What can hang from each mark:
Q794: Q86 Q228 Q958
Q667: Q86 Q228
Q228: Q667 Q794
Q86: Q440 Q565
Q565: Q228
Q440: Q86 Q228

Each row was made from one small tree. Brackets hold a mark, then the marks that hang from it, in the order of their numbers. Every link used is in the known rows. Write each row's tree.
Known rows:
{Q228 Q667 {Q794 {Q86 Q565} Q958}}: [ 46   0  -1   3  21   6 -12 -24   5  48  27  26  36  18  32  26  -1]
{Q86 {Q440 {Q228 Q667}} Q565}: [  0 -41  15 -30 -10 -18   6 -18  28  12   7  29 -21  25  71 -17   6]
{Q667 Q86 Q228}: [ 21  -3 -14  -3  -4   1  -6 -28   9 -24   4  37   9  12  19   1 -32]
{Q565 {Q228 Q667 {Q794 Q86}}}: [ 26   1  15  25  53  26 -26   3 -17  10  52  19   0  13  26  40  10]
{Q86 {Q440 {Q228 Q667 Q794}} Q565}: [  6 -41   9 -29  12 -17 -19 -13  28  22  36  41 -18  27  78  -7  16]
{Q565 {Q228 {Q794 {Q86 Q440} Q958}}}: [ 26  13 -11  27  49  -2 -27 -15 -22  45  21   9  12  12  11 -11 -19]
{Q440 {Q86 Q565} {Q228 Q794}}: [-21 -32  17 -30   0 -24  -5 -16   9  31  19  46 -28  18  46   4  28]
{Q228 {Q794 Q86}}: [34 16 -9  6 23  7 -6  7 -9 19 33 18  8  4 19 19 -9]
{Q440 Q86 {Q228 {Q794 Q958}}}: [ -6 -28  -6  -9  29 -15 -11 -19   1  39 -22  27 -25   8   7 -15  19]
{Q794 {Q228 {Q667 {Q86 Q565}}} Q958}: [ 16 -12  11  11  11   9 -29 -48   3  19   5  31  36  28  27  16 -25]
{Q86 Q440}: [  4  -5  -7 -12   2 -11  -5   0  10   1   8  -1 -10   6  26 -28  -6]
{Q228 {Q794 {Q86 Q440 Q565} Q958}}: [ 37  12 -13  -4  10 -16  -9 -26   3  57  26  23  33  19  39 -14 -21]
{Q565 Q228}: [-20   0  17  23  18   6 -12  -5 -19   2   9   1  -5   3 -13  11   2]
{Q667 {Q86 Q565} {Q228 Q794}}: [ 18  -4  -5 -14  -4  -9 -24 -36  15   3  47  63  25  24  43  17 -20]
{Q228 {Q794 Q958}}: [ 15   2 -18  10  28  -2 -26 -12  -4  35   1   6  21   3 -14  -3   2]
{Q440 Q228}: [ -8 -19   0  -5  -3 -12  14  -6   0   8 -25  14 -21   3   8  -7  -4]
{Q228 {Q667 {Q86 Q440}} Q794}: [ 38 -25  -8 -18  33   8 -51   0  19 -15  53  26  -9  25  66 -17  -1]
{Q794 Q228 Q958}: [ -1  10  -5  29  23   2 -14 -28 -13  29 -24   1  25   6 -24   5 -19]
{Q667 {Q86 Q440 Q565} Q228}: [ 15 -11  -5 -26 -24 -20  -8 -44  24  -9  29  49  14  28  62 -20 -36]
{Q440 Q86 {Q228 Q667 Q794}}: [  0 -47  12 -22  34   2 -19   2  15   7  16  35 -46  17  49   8  41]
{Q228 Q667}: [ 12 -16   8  -3  13  16  -8   2  12 -10   8   2  -5   7  21  12  14]
{Q440 {Q228 Q667}}: [  5 -36   7  -7   8   2   6  -4  12  -3 -16  16 -25   9  27   6  10]

Write each row's tree:
[ -2 -14  20  20  35   6 -43 -29  -5  43  34  21  26  21  10  27  21] => {Q86 {Q565 {Q228 Q667 {Q794 Q958}}}}
[ 34 -37 -14  -1  32   2 -33 -23   7  15  -8  35  -4  19  26  -6  -9] => {Q440 {Q228 {Q667 Q86} {Q794 Q958}}}
[ -9  -4   6  12  26 -17 -38 -32  -7  52  34  18  21  20  17 -14   1] => {Q86 Q440 {Q565 {Q228 {Q794 Q958}}}}
[ 25 -21  11 -18   9   9 -39 -16  15   2  58  42  15  26  55  19   3] => {Q228 {Q667 {Q86 Q565}} Q794}
[-11 -11  19  -5  -5 -14 -24 -29  -8   3  37  25   1  24  45 -19 -23] => {Q667 {Q86 Q440 {Q565 Q228}}}
[ 28   8  13  21  16  11   1 -41  -3  42   1  21  41  21  24  34 -23] => {Q794 {Q86 Q565} {Q228 Q667} Q958}
[ 29 -27   5 -28  12  -2 -47 -16  26   2  66  41   5  32  82  -8  -2] => {Q228 {Q667 {Q86 Q440 Q565}} Q794}
[ 23 -37 -15  -9  39 -10 -26 -13  20  33  -6  22 -14  19  38 -26   7] => {Q86 {Q440 {Q228 Q667 {Q794 Q958}}}}
[ 19   4 -26  12  26  -5 -19 -31   8  26  -1  30  29  10  -9   8  -8] => {Q667 {Q228 {Q794 Q958}}}
[-12 -27   8 -28 -23 -32  14 -20  18  22  -5  27 -16  17  51 -29  -9] => {Q86 {Q440 Q228} Q565}
[ 29  -5  10  13  54  17 -34   4  -7   9  61  18 -10  20  52  14   3] => {Q565 {Q228 Q667 {Q794 {Q86 Q440}}}}
[ 21  19  -2  14   7 -13   3 -43  -5  52   0  18  34  21  31  -7 -44] => {Q794 {Q86 Q440 Q565} Q228 Q958}
[ 13 -19  18 -10   6   3 -34 -31  16  -5  42  36   7  35  74  -1 -24] => {Q794 {Q228 {Q667 {Q86 Q440 Q565}}}}
[ 17   1  22  23  16  11   0 -35 -14  40   9  13  30  16  13  28  -8] => {Q794 {Q86 {Q565 {Q228 Q667}}} Q958}
[-18 -17  37   8   9   9 -15 -20  -3   8  33  15   5  17  25  30  18] => {Q86 {Q565 {Q228 Q667}}}
[ -2 -16  18  20  52  21 -44   2  -8   3  47  15  -5  14  15  32  27] => {Q565 {Q228 Q667 Q794}}
[ 12 -28 -10 -21  -6 -20  -3 -13   9 -10 -13  26 -29  16  46 -46 -32] => {Q667 {Q86 {Q440 Q228}}}
[  3 -30   3 -33 -25 -30   1 -29  14   6   2  39 -15  25  64 -37 -30] => {Q667 {Q86 {Q440 Q228} Q565}}
[  4 -26 -12 -16  19 -20 -15   0  11  17  12  26 -28  13  40 -28  -1] => {Q86 {Q440 {Q228 Q794}}}
